What can hang from each mark
Z_951: Z_425 Z_470 Z_765
Z_765: Z_599 Z_951
Z_425: Z_599 Z_951
Z_470: Z_951
Z_599: Z_425 Z_470 Z_765
Z_421: Z_951 Z_966

Each row was made from one small tree. Brackets hold a mark, then the marks that hang from it, in the order of their numbers. Every link used is in the known rows. Write each row's tree.
(in the rows, 128 means zero)
Known rows
{Z_951 Z_425 Z_470 Z_765}: [170 170 150 172  59 124 172 154 150 134 158 158 134 147 128 211 133 100
 106 111]
{Z_421 {Z_951 Z_470}}: [183 132 143 128  69 119 138 107 159 135 138 120 127 153 141 149 119 115
 116 135]
{Z_421 {Z_951 {Z_425 Z_599}} Z_966}: [190 130 161  79  68 114 113 121 160 155 130  84  84 128 144 142 163 110
  96 139]
{Z_765 {Z_599 Z_470} Z_951}: [171 140 154  82 123 132 131  35 141 147 116  99 107 113 147 126 125  78
 119 107]
{Z_951 Z_470 Z_765}: [149 147 124 167  87 154 163 143 135 127 161 150 127 157 135 190 114 122
 103 119]
{Z_470 {Z_951 Z_425 Z_765}}: [168 117 138 141 102  83 145 136 140 119 126 147 131 129 103 195 149 115
  94 114]
{Z_951 {Z_765 {Z_599 Z_425 Z_470}}}: [165 155 182  89 127 150 126  96 143 113 145 134  75 120 190 173 127  71
 106 120]
{Z_421 Z_951 Z_966}: [160 136 132  85 102 123 109  99 127 134 134  81 104 132 148 127 130 139
 103 135]
{Z_599 Z_470 {Z_765 Z_951}}: [214 113 148 104 111 132 134  65  87 125 137 145 100 103 151 158 106 101
  93 114]
{Z_421 {Z_951 {Z_425 Z_599} Z_765} Z_966}: [185 123 156  96  65 132 127 137 132 143 157  94  67 143 151 173 161 108
  78 141]
{Z_765 {Z_599 Z_470} {Z_951 Z_425}}: [193 162 178  90  95  99 152  51 159 148 114 112 108 106 136 157 140  60
 119  93]
{Z_421 {Z_951 Z_425 Z_470 Z_765} Z_966}: [199 174 154 130  35 119 154 128 153 148 163 120 101 154 154 214 131 108
  74 113]
{Z_470 {Z_951 {Z_765 {Z_599 Z_425}}}}: [160 112 161  85 133 146 116  83 160 117 123 115  90 113 164 161 142 107
  92 116]
{Z_599 Z_470 {Z_765 {Z_951 Z_425}}}: [232 133 169 107  78  92 148  82 105 129 131 161  97  94 136 185 117  90
  86 102]
{Z_951 Z_765}: [124 117 125 150 124 145 141 140 109 109 156 139 112 139 135 165 131 127
 111 124]
{Z_765 Z_599}: [116 139 152 114 134 168 129  93 144 154 130  98 103 129 146 110 147 118
 133 127]
{Z_425 {Z_599 Z_765} Z_951}: [171  34 140 115 129 151 132 119 105 118 129  97  90 134 153 144 134 116
 106 164]
{Z_951 {Z_425 Z_599} Z_470 Z_765}: [183 149 152 157  56 145 172 167 161 147 157 146 108 155 123 204 148  84
  91 125]
{Z_470 {Z_951 Z_765}}: [154  96 120 134 127 120 129 121 118 113 129 134 132 134 122 174 141 135
 102 122]
{Z_421 Z_951}: [163 102 137 109 107 103 116 110 131 121 132 108 114 136 133 122 122 123
 125 144]
{Z_765 Z_599 Z_951}: [137 116 141 103 123 148 141  47 138 150 112  92  96 108 139 111 139 110
 125 105]

Which tree is each row?
[214 134 163  71 132  87  96  87 169 100  92 143 135 103 147 162 107  91
 100 118]  {Z_599 Z_425 {Z_470 Z_951}}
[175 144 148 114  67 104 136 128 123 128 157 109  84 136 147 180 150 124
  83 122]  {Z_421 {Z_951 Z_425 Z_765} Z_966}
[193 157 190  84 108  98 126  77 179 156 101 107 127 110 129 166 151  72
 113 108]  {Z_765 {Z_599 {Z_470 {Z_951 Z_425}}}}
[193 104 167 117  83 147 137 145 118 149 146 137  81 120 139 158 154 110
  95 143]  {Z_951 {Z_425 {Z_599 Z_765}}}
[218 107 155  98 131 122 114  89 115 124 121 137 128 113 142 169 117 114
  89 128]  {Z_599 {Z_470 Z_951} Z_765}
[224 127 158 108  71 154 136  76 135 129 132 157  91  98 166 179  98 109
  81 103]  {Z_599 Z_425 {Z_765 {Z_951 Z_470}}}
[197 164 146 141  55  92 171 102 167 152 115 141 139 118 107 182 123  89
 110  90]  {Z_765 {Z_951 Z_425 Z_470}}
[196 102 146 101 127 122 123 119 141 116 128 121 122 137 128 183 141  86
  86 142]  {Z_425 {Z_599 {Z_470 {Z_951 Z_765}}}}
[141  97 157 116 106 149 131  85 130 129 160  91  76 152 167 132 145 104
 112 137]  {Z_421 {Z_951 {Z_765 Z_599}}}
[185 137 184 108  65 156 135  84 178 125 156 116  73 143 186 173 126  88
  96 131]  {Z_421 {Z_951 Z_470 {Z_765 {Z_599 Z_425}}}}
[154 105 118 168 108 125 171 128 128 101 141 122 136 160 140 201 111 105
 116 131]  {Z_425 {Z_951 Z_470 Z_765}}
[133 130 165 101 126 169 122 105 149 127 146 122  65 118 177 149 133 103
 108 120]  {Z_951 {Z_765 {Z_599 Z_425}}}
[184 121 141 149  68 131 150 120 139 121 168 129 113 166 144 178 121 111
  97 136]  {Z_421 {Z_951 Z_470 Z_765}}
[196 152 165 101  98 104 133 138 159 138 121 130 115 122 128 161 147  71
 114 135]  {Z_951 {Z_425 {Z_599 Z_470}}}
[184 158 165 135  64 127 156 153 184 167 129 133 123 140 120 173 149  85
 112 127]  {Z_951 {Z_425 Z_599} Z_470}
[166  81 128 151 101 147 169 142 141 115 139 105 118 168 149 190 126  90
 111 149]  {Z_425 Z_599 {Z_951 Z_470 Z_765}}
[147 104 155 116 149 129 152  85 125 103 134  90 104 151 166 173 128  73
 120 138]  {Z_425 {Z_951 {Z_765 {Z_599 Z_470}}}}
[155 124 128 109  96 135 122 113 114 126 156 105  84 145 162 160 132 138
  87 129]  {Z_421 {Z_951 Z_765} Z_966}
[163 123 165 103 110 135 144  82 186 127 108  97 110 130 177 158 125  85
 129 126]  {Z_765 {Z_599 {Z_425 {Z_951 Z_470}}}}
[167 168 192  65 131 141 109  77 169 123 120 121  96 107 179 135 124  77
 118 125]  {Z_765 {Z_599 Z_425 Z_470}}
[205 180 161 109  38 104 140 112 168 166 133 102 119 140 140 174 132 110
  91 116]  {Z_421 {Z_951 Z_425 Z_470} Z_966}
[157 162 176 121  91 182 147 102 169 138 157 136  83 139 180 182 122  91
 101 113]  {Z_951 Z_470 {Z_765 {Z_599 Z_425}}}
